What can hang from each mark:
semap: gemam maku nuza
nuza: nofula semap
gemam: semap
zomap: maku
maku: pakov semap zomap
sesad: maku
pakov: maku

Every row comes from one small tree of marks. Brackets hold a mark, then the marks that hang from it, in alphabetical order. Every link used is in the known rows. Which tree was each row made from?
Known rows:
[semap gemam [maku zomap] [nuza nofula]]: [ -6 -20   2   8 -11  13 -23  17  34  11  -8  20   4  -5  35  -9 -34]
[maku pakov semap]: [-19   3  43   2   3   2  -5  -3 -50   4   2   4  -3  -1  -2  -3   4]
[nuza nofula [semap [maku pakov]]]: [ -5 -15  -2  -5   2  17  -8   3 -25   7   9  20   1   4  13  -4 -28]
[pakov maku]: [ 22   0 -23   7  -9  -9   0  -5 -13  -3  -1   9  -5  -5   6   1   2]
[zomap [maku pakov [semap [nuza nofula]]]]: [ -4  -1  56   6  -4  20 -20   1 -35  17  10  21   7  -9   3 -11 -27]
[zomap maku]: [ 10   0   4   2   0   9  -2   5  15   5   1   6   6  -2 -10   2  -2]
[gemam [semap maku nuza]]: [  4  -5  29  11  -6  14 -18 -31   4   7  -3   9  -2   0   2   1 -12]
[sesad [maku pakov semap zomap]]: [-23   3  41  -3   3   1   4 -16  -8   7  -5  13   2  -1  18  -4   4]
[maku pakov [semap gemam [nuza nofula]] zomap]: [-38  -8  46   4  -3   3 -21  11 -24  14  -4  16   3  -7  32 -14 -28]
[semap maku nuza]: [ 15 -11  27   6 -11  22 -24  -2   7   4  -1   9  -1  -1   3  -3  -7]
[sesad [maku pakov [semap gemam]]]: [-11  -5  47   7   6  -2  -3 -10  10   4  -2  16   3  -5  -1  -4   1]
[sesad [maku pakov semap]]: [ -6   2  47   2   3   4   2 -21 -11   6   3  14   2  -2  -1  -4   4]
[zomap [maku pakov semap]]: [-12   2  47   3   2  12  -7   2 -34  10   2  10   3  -4 -11  -2   1]
[zomap [maku pakov [semap gemam [nuza nofula]]]]: [-11  -8  55  10  -2  15 -24  13 -14  17   5  22   8 -11   3 -12 -30]
[pakov [maku [semap [nuza nofula]] zomap]]: [ -7  -2 -17   7 -14   3  -6  -7 -26   9  -3  20  -1 -13  40 -12 -27]
[maku zomap]: [-17   1  -5  -5  -2  -3   2   4   5   2  -8  -1   0   1  18  -1   1]
[sesad [maku pakov [semap gemam [nuza nofula]]]]: [ -7  -9  55  10  -1   7 -15 -10  11  13   6  27   7 -10  14 -13 -28]
[semap [maku pakov zomap] nuza]: [ -5  -7  60   2 -11  15 -31   6 -21   8  -6  11  -2   5  21  -3  -4]
[semap gemam [maku pakov zomap]]: [-14 -14  32   5  -4   1 -20  21   2   5 -12  12  -2   3  18   1  -2]

Which tree is each row?
[  6  -8  11  11  -7  14 -13 -27   5  13   4  20   3  -4  16  -4 -36] | [gemam [semap maku [nuza nofula]]]
[-12 -10 -17  12 -12  -2 -11   3  -4   8  -9  22  -2 -16  39 -13 -28] | [pakov [maku [semap gemam [nuza nofula]] zomap]]
[-12  -6  74   9  -1  15 -29   8 -14  11  -2  12   2  -8 -11  -7  -5] | [zomap [maku pakov [semap gemam nuza]]]
[-23  -6  70   8  -2   6 -27   3 -30   5  -2   5  -3  -5   0  -9  -5] | [maku pakov [semap gemam nuza]]
[ -8 -18  41   8 -10  10 -33  20   2  14  -4  24   3  -1  33  -9 -30] | [semap gemam [maku pakov zomap] [nuza nofula]]
[-19 -15 -41  -4   8   2   4   6  20   1   2  10   3  -4  12  -7 -32] | [nuza nofula [semap gemam]]
[  8 -15  65  11  -7  13 -39  12  -3   6  -3  14  -3   1   1  -4  -6] | [semap gemam [maku pakov] nuza]
[-44  -3  36   2   4  -5  -8  12 -24   5 -11   4  -3  -3  17  -4   0] | [maku pakov [semap gemam] zomap]
[ -1  -4  15   6  -5  24  -9  -2  -3  15   7  18   8 -12   5 -11 -30] | [zomap [maku [semap [nuza nofula]]]]
[-30 -19  11  -5   3   9 -15  12   1   1 -11  10  -4   6  17  -1  -7] | [nuza [semap gemam [maku pakov zomap]]]
[-38   4  36  -4   1   0  -3   2 -46   6  -6   3  -3   0  18  -4   4] | [maku pakov semap zomap]
[-21 -14  -7  -9  -1  14  -5   6 -20   9   0  19   1   5  31  -4 -29] | [nuza nofula [semap [maku pakov zomap]]]
[  6 -10 -12  17 -10   0 -13  -2  -9   6   0  23  -2 -18  20 -12 -29] | [pakov [maku [semap gemam [nuza nofula]]]]
[-23 -24 -48  -4   2  12  -1  14  33   4  -8  18   2  -1  33  -5 -34] | [nuza nofula [semap gemam [maku zomap]]]
[  9 -18  48  13  -9  12 -35  16  -2  13   4  25   2  -2  14  -8 -30] | [semap gemam [maku pakov] [nuza nofula]]
[-34   2  64  -1  -5   9 -20  -3 -47   8  -6   3  -3  -2  19  -9  -1] | [maku pakov [semap nuza] zomap]
[-35 -10   5   5  -4   7 -11   8   8  10  -7  13   3 -11  34 -14 -31] | [maku [semap gemam [nuza nofula]] zomap]
